Known rows, with every step that occurs
y > a > l > c: [ 0.32 -2.75  0.32 -3.03 -2.15  0.20 -0.48 -1.93 -0.39  0.92 -1.00 -0.41
  1.05 -0.25  0.06 -1.76  1.29  1.72  1.05  1.52]
j > e > l > y > a > c: [ 2.84  0.79  0.33 -0.73 -0.31 -2.64  0.64 -0.56  1.76  0.12 -2.59  1.88
 -2.30 -0.15  1.06 -0.13 -0.68 -1.56 -1.51 -2.62]
a > l > y: [-1.30 -1.82 -0.52 -0.77 -0.32 -1.23 -0.64  1.12  1.96 -0.15 -0.51 -0.36
  0.08  0.97 -1.56 -0.64 -0.54  2.77  0.15 -0.92]
j > l > a > e: [ 0.50  0.57 -2.46  0.76  1.53 -0.80 -1.76  0.83  0.44  0.28  0.70  0.09
 -0.92  0.41 -1.50  0.82 -2.14 -0.53  0.08  0.30]
j > l: [ 0.27  1.04 -0.23  2.98 -0.96  0.10 -0.53  1.12 -0.43  0.86  1.89 -0.92
  0.50  1.48  1.09  0.80 -0.23 -0.02  0.08  0.22]
y > l > a: [ 0.40 -0.28 -0.12  0.02 -0.10 -1.63  0.64 -0.32  0.12  0.09  1.26 -0.31
 -0.29  0.10 -2.56 -0.43  0.23 -0.45 -0.16  1.20]
c > l > y > a > e: [-1.31 -2.94 -1.23 -2.05 -1.22  3.89 -1.16  1.00  0.84  1.94 -0.55  1.04
  0.47 -3.13  0.17  0.04 -1.27  1.11  1.19 -1.01]
e > l > a > c: [ 1.75  2.62 -1.43 -1.05  2.45 -3.13 -0.15 -2.34 -0.16 -1.82 -2.15 -0.21
 -0.50  1.59 -0.54 -0.29  0.24 -1.40 -1.10 -1.20]
j > e > l > c: [ 1.95  1.61  2.02  1.21 -0.58 -1.37  0.47 -0.21  0.43 -1.04 -1.92  0.04
 -2.05 -1.80  1.54  2.11 -0.38 -1.75 -0.87  0.51]
l > e: [-0.41  0.72  1.71  0.16  0.35  1.09  1.48  1.88  0.87 -0.24  1.09 -0.94
 -0.31  0.22  0.92 -0.06  0.26  0.29  0.58  0.76]
c > l: [-2.27 -0.01 -0.04  1.59 -0.71  3.39 -0.43  0.68 -0.77  0.50  1.12 -1.11
  2.45  0.83  2.01  1.34  1.25  0.40  0.96  0.13]
y > a: [ 0.43 -1.29 -0.34 -0.98 -2.36  0.49  1.17 -0.30  0.16  1.96  0.35 -1.47
  1.61 -0.02  3.21 -1.04  1.37 -0.33  0.90  0.85]
a > y > l > e: [-0.46  0.04  2.11  0.83  0.67 -1.26  1.09  0.50 -0.84 -0.28  1.48  2.34
 -1.50 -0.75 -1.24 -0.53 -0.41 -0.46 -1.20  0.89]
c > l > e: [-2.42  0.88  2.09  0.91  0.21  3.99  0.13  1.75  0.13 -0.40  1.66  0.02
  0.50 -0.13  0.78  0.75  0.35  1.27  1.13  0.10]
l > y: [-0.16 -0.33 -0.02  0.31 -0.83  0.15  0.65  1.75  1.63  0.06 -0.23 -1.60
 -0.15 -0.16 -0.66 -1.04 -0.56  1.50  0.75 -0.99]
a > e > l: [ 0.66 -0.37 -1.36 -0.63  0.81 -1.07 -0.44  0.03 -0.05 -0.15 -1.80  0.31
 -0.39 -3.19  2.91  3.08 -0.42 -2.04 -1.80  0.49]
a > c > l: [-0.60  0.26 -0.70  1.34  1.26  3.55 -0.34 -0.92 -2.12 -0.39  0.77 -0.38
  2.75  2.88  1.10  1.08  1.74 -0.12  0.06 -1.34]
y > l: [ 0.60 -1.37  0.56  1.27 -1.10 -0.07  1.10  0.45 -1.17  0.81  1.80 -0.41
  0.54 -0.72  0.12  1.21  1.25 -0.88 -0.88  1.24]
j > l > y: [ 0.32  0.87  0.14  2.07 -1.25 -0.39 -0.85  2.19  1.14  0.46  0.98 -0.40
 -1.27  0.42 -1.65 -1.20 -1.80  1.69  0.56 -1.36]
l > c: [ 0.98 -0.29  0.93 -0.09 -0.90  1.58  0.68 -0.37 -0.98 -0.29 -0.34 -2.23
  0.74 -0.34 -0.05 -0.64  0.83  0.65  1.33  1.07]
y > l > e: [ 0.24 -0.16  2.71  0.37 -0.28  0.47  1.63  1.48 -0.20  0.11  2.45  0.62
 -1.38 -1.51 -1.08  0.52  0.35 -0.26 -0.78  1.46]

Rows
[ 0.00  2.20  1.94  2.04 -0.15  0.65 -0.08  2.54  0.41  0.09  2.35  0.13
 -1.63  0.63 -0.08 -0.05 -1.07  0.63  0.30  0.38]
j > l > e
[-1.15  0.92 -1.74  0.28  1.41 -2.86 -0.16 -0.92  0.40 -0.82 -0.75 -0.36
  0.37  2.88 -0.80 -1.80 -0.37  0.01  0.79 -0.03]
l > a > y
[-0.67  2.54 -1.24 -0.38  1.43 -5.10 -0.82 -1.99  0.75 -1.60 -2.47  0.83
 -0.98  0.49  0.05 -1.04 -0.95 -0.90 -0.78 -0.26]
e > l > a > y
[ 2.32 -1.24 -0.10 -3.65 -1.11  0.13 -0.51 -2.02 -0.93  0.73 -2.93  0.60
 -0.98 -5.56  1.68  0.60 -0.24 -1.37 -0.37  1.40]
y > a > e > l > c
[-0.19 -1.04 -0.03  1.65 -0.14 -1.95  0.59 -0.62 -1.80  0.47  1.19  1.33
  0.44  0.32 -0.05  0.08  0.62 -1.09 -1.44  0.63]
a > y > l
[ 1.95  0.08 -0.85 -0.39  2.00 -1.46  0.71 -1.77 -1.29 -0.54  0.99  0.37
 -0.06  2.27 -3.50 -0.65  0.91 -1.20 -1.02 -0.38]
y > l > a > c
[ 0.72 -1.86 -1.70 -1.06  1.37 -0.75  0.00 -0.12 -0.28  0.49  0.81  0.63
 -0.81 -1.71 -2.53  1.43 -0.79 -1.36 -0.81  1.31]
y > l > a > e
[ 1.49  1.33  1.34 -0.52 -0.83 -0.60 -0.07 -1.13 -0.87 -1.13 -2.16 -0.96
 -0.64 -2.65  0.60  0.32  0.33 -0.37 -0.14  0.91]
e > l > c
[ 0.03 -0.77 -2.53 -1.18  1.90 -0.15 -0.26  0.22  0.74 -0.13 -0.63 -0.93
  0.08  0.02 -0.46  0.71 -0.85 -0.60  0.41  0.61]
l > a > e
[-0.93  1.30  1.31  0.42  2.30  4.22  0.15  0.45 -1.28 -1.12  1.24  0.63
  0.77  2.13 -0.17  0.46  0.97  0.42  0.29 -1.31]
a > c > l > e
[-0.75 -2.67 -0.94 -1.96 -1.93 -0.83 -0.28 -0.86  0.65  1.65  0.04 -0.35
  1.75  1.24  2.34 -0.68  1.71  1.00  0.27  0.99]
y > a > l
[-1.62 -0.75  1.34 -0.85  0.69 -0.31  0.20  1.34  1.35 -0.71  0.73  0.30
 -0.27  1.24  0.10  0.23  0.48  1.63 -0.07  0.85]
a > l > e
[ 0.32  1.20  0.41 -0.32 -0.82 -1.98 -0.17  0.81  1.88 -0.74 -1.92 -0.37
 -1.49 -2.41  0.09 -0.13 -0.99  0.51 -0.74 -1.22]
e > l > y
[-2.48  0.92 -0.82  0.53  0.38  1.92 -0.87  0.02  0.41 -0.43  0.59 -1.22
  1.49  1.70 -0.68 -0.22  0.15  0.79  1.84 -0.06]
c > l > a
[-0.13 -0.80 -0.71 -0.76 -0.49  3.68 -0.18 -1.73 -1.94  1.22  0.69  0.23
  2.90  1.90  2.03 -0.33  2.09 -0.12  0.65 -1.26]
y > a > c > l
[ 1.27  0.48  0.97 -0.47 -2.26 -2.70  0.63  0.88  3.20  0.99 -2.19  1.25
 -2.59 -2.39  2.04  0.28 -1.49 -1.01 -0.78 -1.12]
j > e > l > y > a
[-3.23  1.18 -1.41  0.92  1.34  0.25 -1.48 -0.96 -0.14 -0.95  0.11  0.57
  1.41  2.59 -0.90 -1.03 -0.40  0.83  1.23 -0.63]
c > l > a > y
[ 0.98 -1.00  1.25  0.59 -0.47 -0.83  0.34 -1.68 -2.67 -0.26  0.34  1.20
 -0.33 -1.23 -2.21 -0.97  0.08 -0.35 -0.57  1.01]
a > y > l > c
[-0.60  0.24 -0.34  0.52  1.09  3.20 -0.57  0.13 -0.49 -0.57 -0.13  0.17
  1.20  1.82 -1.70 -0.51  0.16  1.67  0.53 -2.96]
a > c > l > y
